What can hang from each mark:
balesem: funa
nelom: funa
lamev: rimez
bofel: lamev
kirum: bofel
rimez: fazi godi vita
funa: balesem kirum nelom pega
sete: godi pega
nufo: balesem

Each row was made from one small tree. The marks that hang from a mark follow it in brackets, in alphabetical order. Every link used is in the known rows. Write each row's tree.
Known rows:
funa[balesem]: [ 28  25  -7  -3 -12  -5   3   6   3 -12  -2 -12  -2   0  -8  -2  -9   9
  21  13]
kirum[bofel[lamev]]: [ 18  27  -4   6  -5 -18  -5  12 -10  -3  11 -15  -2   0 -24   9 -12   2
  19  12]
bofel[lamev[rimez]]: [ 11  19 -10   7 -17  -6 -23  18 -11  -6   5  -8   0  -2 -14 -14 -16   1
  19  17]
funa[balesem kirum[bofel[lamev]] nelom]: [ 15  41  -7   5   1   2  11  14 -16  -6   0   7   4 -17  -7  26   3   1
  26   6]
nelom[funa[balesem kirum]]: [ 11  27  -4  -5 -10  -5  15  12  -9 -11  -8   6   7  -9   8  -4  -1   8
  20   7]
nufo[balesem[funa[kirum[bofel] nelom]]]: [ 21  12  -3   4   0 -15  17  -7 -18   3  -2   2   0   2   8  -9  -3  -1
  14  -2]
nufo[balesem]: [ 19  14  -3  -5 -11 -21   3  -6  -6   2   5 -10  -3   7   2 -18  -9   3
  15   9]
funa[balesem kirum[bofel]]: [ 30  33  -5   6   1  -8  16  12  -1  -8   1  -2   2 -13  -9  16  -3   7
  25  11]
sete[godi]: [ 30  11  -3   0  -9 -21 -11   7  -2 -19  13 -18   4  16  -3  -3  -7   4
  14  15]
lamev[rimez[fazi godi vita]]: [ 40  12 -16  15   6  -4 -37  28 -13  -4 -12  14   1   1   6 -30  -9  10
   3  35]
lamev[rimez[godi]]: [ 32  13 -12   9  -6  -4 -22  11 -13  -6  -3  -2   2   5   2 -22 -12   4
  18  23]
balesem[funa[nelom]]: [ 21  14  -6   7 -11  -4   2  -5 -16  -9  -9 -11   1  11   5 -12  -7   1
  12   2]
rimez[fazi godi vita]: [ 42  17 -12  19  13 -10 -31  27  -7  -1 -14  12   1   3   9 -23  -8  13
  -4  34]
nufo[balesem[funa]]: [ 25   2  -2   1  -9 -18   8  -8  -6   1  -2  -9  -5  10   3 -26 -13   4
  11   2]
bofel[lamev]: [  9  24  -5   8 -16 -11 -14  12  -6  -5   5 -14   0   0 -14  -6 -16   1
  16  12]
sete[godi pega]: [ 24   7  -7  -4  -6 -23 -20  14   4 -16  17 -20  12  13  -1  -1   1   8
  17  10]
nufo[balesem[funa[kirum[bofel] nelom pega]]]: [ 18  13  -2   3   0 -16  16  -4 -20   3  -5   7   2   2  11  -3   0   0
  14 -10]
nufo[balesem[funa[kirum]]]: [ 22   5  -2   7  -6 -18  13  -6  -7   2  -2  -2  -1   2   8 -23 -11   3
  12   1]
funa[kirum nelom]: [  8  34  -7   9  -8  -4   4   1 -19  -6  -4   1  10  -5  14   6   3  -3
  17   8]
bofel[lamev[rimez[godi vita]]]: [ 22  18 -12  14  -6  -5 -33  27 -12  -3  -1   3  -1  -5  -7 -19 -15   4
  12  25]

Which tree is each row?
[  6  32  -2  -4  -4  -9  14  23 -15  -8  -6  14   8 -13  -1  16   1   8
  23  -5]  nelom[funa[balesem kirum[bofel[lamev]] pega]]
[ 23  34  -5   8   0  -6  10  18  -2  -6   3   0   1 -18 -16  18  -7   5
  25  10]  funa[balesem kirum[bofel[lamev]]]
[ 17  43  -6   1   3  -1  16  13 -17  -8  -8  14   9 -12   5  34  11   4
  26  -7]  funa[balesem kirum[bofel] nelom pega]
[ 14  19  -5  14  -7  -4   8   2 -18  -7 -14   5  10   2  16   1  -1   0
  13 -10]  balesem[funa[kirum nelom pega]]
[ 23  21  -8   8  -1 -12 -18  21 -15  -3   7  -5  -2  -2 -23  -1 -12   3
  17  20]  kirum[bofel[lamev[rimez[fazi]]]]
[ 22   4  -2   0  -9 -19   7  -5  -8   1  -5  -4  -2  10   6 -20 -11   5
  12  -6]  nufo[balesem[funa[pega]]]
[ 17  16  -6   6 -11  -5   2   0 -18  -9 -13  -4   5  12   9  -4  -4   2
  13  -9]  balesem[funa[nelom pega]]
[ 12  31  -3  -6  -3 -10  19  18 -14 -10  -8  12   9  -9   4  14   4   9
  23  -4]  nelom[funa[balesem kirum[bofel] pega]]
[ 25  15 -14  17   0  -3 -40  33 -13  -2  -5  10  -1  -5  -6 -23 -15   6
   7  30]  bofel[lamev[rimez[fazi godi vita]]]
[ 24  15  -3  16  -2 -15  12   7 -10  -6  -7  -2   7   1   1   5  -7   4
  15  -7]  balesem[funa[kirum[bofel] pega]]
[ 13  22  -4  16  -1  -7   7   9 -22  -5  -8   5   8  -2   3  12  -2  -1
  16 -11]  balesem[funa[kirum[bofel[lamev]] nelom pega]]
[  7  29  -3  -6 -10  -7  14  17 -12 -11 -12  13  10  -8  12   4   2   9
  21  -4]  nelom[funa[balesem kirum pega]]
[  0  29  -1   2  -6 -17   8  20 -21  -5  -3   9  11  -7   2  11   0   4
  18  -4]  nelom[funa[kirum[bofel[lamev]] pega]]
[ 25  23 -10  10   2 -13 -22  28 -13  -3   4  -1  -3  -4 -22  -2 -10   5
  13  24]  kirum[bofel[lamev[rimez[fazi vita]]]]
[ 20  13  -4  17  -8 -11   7   6  -7  -7 -11  -1   8   2   9  -5  -9   4
  13  -7]  balesem[funa[kirum pega]]
[ 20  23  -7   6  -6 -13 -12  17 -14  -5  10 -11  -2  -2 -24   3 -12   2
  22  16]  kirum[bofel[lamev[rimez]]]
[ 10  30  -3  -3  -5  -8  15  19 -13  -8  -2   7   5 -13  -5   7  -2   7
  23   6]  nelom[funa[balesem kirum[bofel[lamev]]]]
[  1  26  -3   0 -12 -14   9  13 -17  -8  -9   9  13  -3  15   0   2   5
  16  -3]  nelom[funa[kirum pega]]
[ 21   8  -1   9  -2 -19  11   1 -10   5   3  -1  -3  -2  -3 -13 -13   1
  14   0]  nufo[balesem[funa[kirum[bofel[lamev]]]]]
[ 10  26  -4 -13 -13  -7   8  14 -11 -13 -11   4   5   1   5   0  -1  11
  20  -3]  nelom[funa[balesem pega]]
[  9  39  -5   8   1 -10   9   8 -25  -4  -4   9  12  -5   9  29  10  -2
  21  -6]  funa[kirum[bofel] nelom pega]
[ 30  15 -15   9  -3  -7 -30  26 -10  -8  -9   7   0   0   0 -26  -8   9
   5  32]  lamev[rimez[fazi vita]]
[ 11  27  -6  -3  -5  -4   9  23 -16  -9  -3  11   4 -15  -5   2  -2   6
  25   9]  nelom[funa[balesem kirum[bofel[lamev[rimez]]]]]
